Each row was made from one path, in order. Every step used is in the known rows, and no mark comes twice. Write each row's path.
In the rows, 128 means zero.
Known rows
F, Q, W: [143 114 137 149 126 168 100 140  94 139 104 129 159 151  97 139 134 123
 113 128 143 131 124 146 163 102 145 114 136 169 119 136 112 127 121 143
  66 112  97 154 140 145 124 127 140 134 143 115 141 120 130  92 143 111
  89 117 124 142  72 130 154]
G, A, P, S, Q, F, D: [ 64 156 135 118 155 124 105 137  81 120 109 125 162 185  88 130 119  75
 128  90 140 104 119 151 182 101 145 130 132 174 113 146  68 119 118 142
 120 115 111 195 138 153 164 148  96 136 108 118 252 106 127 118 142  66
  91 114 136 186 101 159 154]
G, A, P, S, Q: [ 69 143 132 110 140 102 112 145  90 109  98 133 163 159  90 127 123 122
 133  84 147 114 132 146 171 111 147 102 128 158 120 140  74 129 128 129
 118 131 105 184 134 166 156 172 100 122 118 114 233 115 132 104 148  91
  90  80 139 178 101 141 138]
G, A: [124 146 123 132 128 131 120 129  90  99 123 117 162 150  92 127 127 115
 136 106 139 120 147 145 142 114 142 139 130 156 118 129  94 128 113 138
 122 131 106 145 135 156 142 165 123 116 122 113 148 128 101 109 150 100
  94 126 133 165  80 147 143]
E, Q: [121 138 141 140 124 147 109 119  84 134 104 129 159 143 100 123 135 117
 116 106 132 166 122 149 177 125 146 120 129 149 116 134  84 115 111 129
 131 119 100 120 135 164 142 153 148 128 127 107 142 109 104 107 138 125
  98  95 134 125  94 146 142]
S, Q: [ 99 130 141 134 144 157 120 134  88 146  98 137 158 145  94 130 133 111
 112 104 136 128 131 148 185 127 147 112 131 157 111 133 101 123 138 126
 128 116  98  95 127 165 135 152 137 124 122 116 143 112 120 104 145 116
  83  89 131 143 101 138 131]
E, Q, S, P: [ 69 127 163 121 136 158 117 122  93 158  92 134 158 138 100 125 125 129
 122 136 137 188  98 146 196 143 143 124 134 154 130 133  75 115 125 138
 101 117 107  83 140 166 148 121 123 132 124 101 147  99 111  86 142 138
 102  84 133 132 110 150 134]
G, A, P: [131 145 130 115 135  90 113 133  86 104 112 120 160 155  92 128 120 129
 142 109 143 112 140 142 156 113 143 128 127 157 116 127  92 127 118 132
 115 123 108 139 143 153 129 185 110 127 128 110 197 127 118 102 151 113
  85 123 138 175  83 143 141]
D, F: [152 136 155 133 136 149 124 128  92 154 106 121 159 138  93 126 135  94
 115 104 154 123 135 143 158 124 146 144 127 163 114 132 115 114 130 132
 149 116 107 119 133 160 138 148 110 129 118 114 143 128 105 113 139  95
  86 134 129 142  84 115  94]
S, Q, E: [ 88 131 153 125 146 160 115 130 113 161 108 138 162 138 100 137 132 126
 118 104 131 144 122 152 172 140 140 137 133 148 126 136 108 114 134 135
  73 114 109  98 125 157 141 136 141 120 128 118 128 105 125  95 139 105
  76  80 130 140 120 126 137]
F, Q, S: [108 128 144 133 132 156 128 150 102 153  96 133 164 154  93 136 131 130
 133 121 133 111 117 148 147 141 144 125 135 170 137 137 109 121 136 148
  63 119 115 156 144 151 147 114 145 143 119 113 139 121 113  96 145 103
 113 110 130 142  78 134 143]
A, P: [141 132 146 121 139 115 115 134  88 156  86 130 158 141  92 131 123 131
 124 111 143 119 121 145 163 120 139 117 124 158 119 125 110 115 129 126
 115 110 105 121 144 153 114 166 118 130 128 108 192 129 125 103 150 100
  89 113 137 153  85 150 138]
P, S: [ 97 136 136 131 135 166 124 134  98 147  95 131 156 137  91 130 132 114
 118  88 144 131 124 145 141 115 146 129 126 156 131 138 101 119 123 137
 126 114 103 219 136 166 157 137 122 115 121 114 166 133 111 109 154  35
 102 104 137 145  90 162 136]
D, F, Q, S, P: [103 134 171 115 128 143 124 148 101 159  94 129 158 154  93 131 127 109
 125 148 158 105 116 139 189 144 143 132 133 174 126 135 107 121 155 139
  96 116 116  97 140 158 148 118 101 145 115 111 161 117 111  97 135 158
  97 124 137 147  77  98  88]
D, F, Q, A, P, S: [126 142 153 112 135 134 104 153 109 161  72 125 159 162  87 130 129 111
 116 105 165  89 118 145 163 144 144 136 129 178 122 146  94 110 129 131
 123 127 120 219 147 156 164 154 104 146 108 112 212 121 115 116 132  89
 104 121 134 156  81 103  96]
A, G: [127 122 128 123 141 129 114 131  92 184  86 133 156 128  90 132 129 114
 128 113 140 124 137 141 171 130 140 129 125 156 118 126 127 110 119 152
 106 119  98 121 136 163 107 159 134 128 130 119 144 133 119 100 151  84
  89 125 149 155  78 140 148]
Q, W: [134 112 138 144 140 178 105 120  99 148 109 126 157 132  94 134 131 110
 105 110 147 170 121 146 158  99 141 136 132 161 120 130 112 125 110 140
  89 106  99 153 141 150 115 134 124 123 140 112 131 121 126  91 151  62
  83 116 124 144  96 153 159]
D, F, Q: [155 138 151 131 124 144 117 146  89 144 103 124 157 153  94 129 138 104
 120 118 154  88 137 142 164 133 147 130 128 171 112 135 118 118 143 132
 123 118 107 130 136 154 147 139 126 141 116 113 155 127 107 119 128 134
  93 122 133 143  60  94  89]
D, F, Q, S: [126 135 160 126 131 156 127 152 103 156  98 128 162 151  94 131 136 107
 130 120 150 100 123 145 149 143 146 137 136 173 134 139 112 114 146 145
  94 122 119 138 145 147 152 126 122 143 107 112 143 120 110 104 134 108
 109 120 131 143  77  97  92]
S, P: [105 129 148 121 134 152 116 122  93 151  94 131 155 136  93 130 122 123
 114 139 140 130 123 141 194 120 142 121 125 158 116 126 101 122 130 125
 126 112 100  93 135 171 116 143 109 119 129 106 160 127 107  97 151 133
  84 120 134 147  83 155 130]
G, A, P, C: [131 150 126  98 129  89 127 138  90  89 105 122 161 128  89 129 125 122
 143  83 159 123 152 145 148 117 140 105 122 159 105 126  97 123 118 126
 127 135 111 158 146 166 184 186 109 112 130 109 217 131 114 105 157  90
  92  96 139 173  84 164 161]
P, S, Q, F: [ 70 140 138 125 153 175 117 128  94 161  99 133 160 150  92 131 127 109
 104  84 141 145 124 150 168 115 149 141 131 168 120 144  76 115 134 135
 101 115 103 194 123 169 163 116 113 128 102 119 186 109 124 113 148  39
  93 114 133 149 116 187 116]
P, A, Q, S: [ 66 134 146 127 147  90 121 155 106 145  71 138 162 154  92 132 139 121
 137  89 140 123 117 152 151 138 143 160 138 161 129 146 102 117 126 145
  92 136 122 158 150 168 163 115 131 129 113 112 155 111 148  99 149  48
 118  97 128 152 116 162 146]
S, Q, F, D: [ 79 139 141 138 157 182 115 127  82 162 108 128 157 171  95 133 125  69
 111 110 128 116 120 153 197 117 144 131 134 173 107 142  93 112 121 138
 122 107 105 110 130 156 149 116 127 141 111 118 167 105 114 117 139  91
  85 120 131 151 102 155 151]
F, D: [103 139 138 137 138 169 122 128  88 153 104 128 155 154  92 132 130  77
 127 114 130 106 121 147 167 113 137 126 128 160 117 134 120 113 113 141
 154 106 104 137 143 153 140 139 139 131 127 117 148 128 100 108 145  82
  98 121 131 149  75 132 181]
G, A, Q: [124 142 122 124 135 106 111 148  84  86 102 131 163 156  94 129 132 115
 139 107 140  97 130 149 151 116 149 157 131 158 112 135  99 128 126 141
 117 133 110 140 133 165 142 184 137 119 126 111 151 118 124 112 142 121
  96 117 129 173  99 133 137]
G, A, Q, S, P: [ 73 131 145 107 141 112 116 154  93 105  90 134 164 156  93 131 122 125
 145 135 144 118 111 146 173 130 143 156 136 162 132 133  90 129 136 149
  88 127 119 122 135 165 129 157 111 124 121 110 160 108 127  93 148 139
 100 108 130 175 114 141 137]

Write each row's path
[ 46 134 161 117 136 113 126 123 111 155  84 128 157 147  89 129 126 127
 131 116 147 147 117 144 179 145 140 131 133 163 129 134  91 120 117 136
  97 123 113 120 146 172 162  96  95 123 116 109 172 119 129  88 155  82
 107 115 132 157  95 173 140]  Q, S, P, A
[136 134 139 131 151 139 112 139  81 148  92 134 160 153  95 135 130 113
 111 110 139 121 116 151 165 117 149 169 131 169 115 135  94 110 133 141
  93 112 114 137 132 159 121 150 128 132 111 112 154 112 132 117 142  74
  91 139 125 152 114 174 115]  A, Q, F
[ 57 144 147 123 162 145 109 134  84 167  87 137 157 174  87 134 121  76
 109  93 140 110 107 150 196 109 144 124 129 175 116 146  84 106 129 137
 122 100 107 184 138 156 160 126 100 146 112 118 244 108 133 108 140  54
  91 100 138 161 108 164 146]  A, P, S, Q, F, D
[ 96 143 146 131 135  79 112 147 118 143  83 138 162 148  95 134 140 124
 132  90 137 119 123 152 156 142 145 170 129 153 126 143 114 108 120 139
  68 128 120 153 142 169 163 136 137 124 125 115 150 111 157 102 135  63
 102 105 130 152 117 144 148]  P, A, Q, E
[119 133 140 138 135 176  96 113  95 145  94 121 160 142  97 123 131 111
 113 109 136 174 114 153 174 143 146 154 134 153 112 135  80 111 100 130
 140 132 108 138 136 160 152 149 149 130 119 106 118  97  95 108 138 108
 102 108 126 130 108 148 146]  E, Q, A
[ 59 140 151 126 148  95 104 136  86 141  81 130 154 184  92 133 127  75
 118 127 139  94 109 148 216 118 147 162 130 178 101 142  96 107 113 137
 125 107 113 121 144 173 158 120 108 145 116 111 197 105 143 118 134 102
 102 141 131 170 100 173 153]  S, P, A, Q, F, D
[114 141 140 141 149 179 115 116  89 163 114 120 158 164  91 133 126  71
 117 114 132 119 119 148 165 115 144 158 129 173 111 137 102 108 108 145
 122 100 111 145 143 149 141 122 119 140 113 114 159 122 101 119 142  60
  96 145 132 152  84 167 156]  Q, F, D
[ 49 141 142 131 157 193 119 130  90 160 101 131 155 167  90 132 130  65
 109  89 133 123 107 152 182 112 147 132 132 172 120 150  84 111 122 146
 132 103 106 191 131 164 171 109 117 137 103 124 191 110 116 118 145  38
  94 110 133 152 105 164 150]  P, S, Q, F, D
[153 128 146 125 137 136  98 147 106 187  77 120 158 151  90 130 133  94
 124 128 158  90 137 145 176 163 144 150 132 172 108 131 121 104 125 154
 109 135 114 129 135 156 135 158 126 153 110 122 139 122 109 110 130 112
  97 151 140 157  69  86 105]  D, F, Q, A, G
[ 77 134 147 125 135  69 108 143  95 130  69 140 157 156  92 130 134 121
 124 117 144 104 124 143 207 130 148 140 130 161 108 135 102 117 133 126
 123 125 106 112 138 184 151 142 112 125 128 110 183 115 146 104 141 124
  99 106 133 161 101 158 138]  S, P, A, Q
[109 144 145 147 139 178 105 110  77 153 116 121 158 168 100 126 129  70
 111 112 126 157 106 153 186 118 146 151 132 165 107 141  76 100 100 142
 132 109 106 129 136 151 159 123 141 145 117 109 159 100 103 116 129  89
 101 126 130 135  91 166 153]  E, Q, F, D
[ 58 135 141 126 144 166 122 142  91 149  90 139 157 142  92 128 134 112
 114  84 139 136 124 148 174 118 147 105 128 157 121 145  91 121 135 131
 126 119  98 179 128 174 156 136 127 117 115 117 172 117 119 107 148  65
  93  81 134 142 104 151 137]  P, S, Q
[ 56 127 148 112 127  76 110 149 110 183  64 138 158 156  90 133 129 132
 138 135 142 105 125 140 198 156 139 121 130 168 127 135 109 111 128 153
  55 128 109 109 154 177 142 110 113 154 119 118 189 121 144  84 147 113
 111 115 147 168  67 136 145]  F, Q, S, P, A, G
[ 80 143 148 121 143  78 105 135  93 137  79 132 160 164  93 131 129 118
 112 121 146 121 119 144 202 120 149 164 131 173 102 136  89 113 125 129
  99 118 114 117 136 181 147 129 101 130 111 106 197 107 148 111 141  97
  97 143 129 165 112 190 112]  S, P, A, Q, F
[147 143 161 125 125 146 123 144 114 154 113 127 162 150 100 136 138 115
 124 120 151  97 128 145 154 145 147 149 128 164 126 138 125 109 140 140
  66 115 119 132 133 150 154 134 131 136 118 117 141 121 118 106 124 118
  88 130 132 138  78  82  94]  D, F, Q, E
[105 149 128 111 132  99 116 135  90 108 104 124 161 154  88 127 123 129
 137  90 150 114 131 144 138 111 144 127 124 156 123 135  84 127 117 137
 117 126 109 224 146 160 155 178  98 117 122 113 224 129 122 106 152  62
  97 110 141 178  86 158 140]  G, A, P, S
[ 66 124 156  97 140 155 141 127 107 150  80 136 154 109  89 133 125 116
 130 113 155 159 127 144 176 146 135 121 128 162 127 128 105 118 138 136
 103 121 114 126 142 180 182 119 102 117 121 110 165 121 106  90 163  94
 103  87 135 143 101 172 152]  Q, S, P, C
[ 51 127 158 118 133  82 102 124  99 187  67 133 159 138  95 124 127 118
 134 118 140 183 114 144 210 149 140 138 131 154 124 137  80 103 105 149
  90 132 106  90 148 181 154 112 116 141 121 111 180 100 141  78 144 115
 109  94 145 152 100 157 148]  E, Q, S, P, A, G
[106 131 149 118 153 133  97 135 101 162  76 129 162 151  91 131 122 123
 110 107 143 124 117 152 197 146 141 119 134 162 108 131  89 117 124 120
 124 126 110 102 135 155 122 166 123 132 120 111 169  98 124 101 148 116
  79  89 129 157 117 142 140]  S, Q, A, P
[151 137 152 130 132 163 104 141 107 149  94 117 159 161  93 129 134 101
 118 122 154  90 133 147 164 150 146 149 133 175 108 137 107 116 127 134
 131 132 116 142 140 155 156 145 126 143 111 113 133 122  98 118 131 121
  97 133 123 146  73  97  99]  D, F, Q, A
[113 136 137 139 154 152 111 142  82 150  94 133 157 170  93 136 131  73
 117 116 133  91 107 153 173 116 146 164 131 176 113 141 107 108 122 154
 119 105 114 141 139 156 130 137 137 146 118 112 162 113 127 122 137  77
  98 148 125 158 103 154 155]  A, Q, F, D
[132 140 144 141 137 165 106 107  81 152 112 123 160 147 102 126 127 113
 106 107 133 177 115 151 174 123 150 163 130 159 113 136  69 108 107 133
 103 114 106 128 132 160 151 132 134 133 113 104 154 104 107 116 135  92
  96 130 133 131 104 182 120]  E, Q, F
[ 97 134 134 122 143 117 119 158  93 103 100 133 169 155  92 132 130 121
 149 106 141 113 120 151 135 132 146 167 138 160 138 140  94 127 131 158
  85 133 122 159 141 156 143 154 130 124 116 115 144 112 128  99 149  90
 108 111 127 170 115 141 145]  G, A, Q, S
[ 98 129 142 130 152 172 105 129 102 151  85 127 159 146  91 130 130 107
 113 106 139 135 124 153 186 143 143 136 136 162 109 136  94 119 120 125
 130 128 107 116 128 161 142 149 133 125 112 115 118 101 107 106 148  99
  88 100 126 147 116 143 139]  S, Q, A
[ 56 134 158 103 126 156 131 123  96 141  83 137 157 115  98 128 128 116
 125 110 147 199 117 147 196 143 141 110 128 153 124 137  77 112 128 133
 106 128 111 101 143 181 194 119 122 120 122 101 170 100 106  88 153 123
 108  69 137 127 109 171 148]  E, Q, S, P, C
[ 73 140 148 123 128  95 114 120 100 141  89 126 152 148  92 125 129 115
 123 118 145 129 132 140 196 129 142 125 127 156 108 129  99 122 114 124
 127 123 103 106 139 179 153 124 101 120 125 108 181 123 123 101 149 110
  94 115 136 155  82 169 141]  S, P, A
[ 99 135 144 122 138 140  91 128  97 157  74 126 160 144  94 125 123 123
 114  93 149 164 102 152 170 145 143 127 129 155 123 142  66 110 104 125
 137 132 112 204 144 165 162 158 124 134 113 103 198 101 116 105 140  73
 111  91 134 140 113 160 141]  E, Q, A, P, S
[131 125 126 127 136 148  93 149 101 182  72 123 160 152  91 136 129 115
 129 128 139  90 132 146 174 154 142 130 132 165 116 130 118 106 118 154
  91 138 110 132 142 159 118 156 143 147 122 120 136 123 113 101 142 113
  98 137 141 161  70 123 156]  F, Q, A, G
[ 76 114 147 130 139  88  91 136 100 127  78 138 157 152  93 135 135 116
 106 127 152 145 118 143 207 104 145 146 134 165 104 140 104 126 116 130
  90 120 101 120 143 173 135 133 106 125 143 109 174 107 167  88 142  98
  88 109 121 162 110 156 155]  S, P, A, Q, W
[105 149 127 134 147 126 106 145  78  95 115 121 161 183  94 133 128  68
 133 113 137  86 120 152 162 106 147 181 135 174 108 141  96 117 110 157
 119 115 116 163 137 151 150 163 130 137 112 114 173 111 120 126 134  85
  99 144 127 183  97 151 157]  G, A, Q, F, D
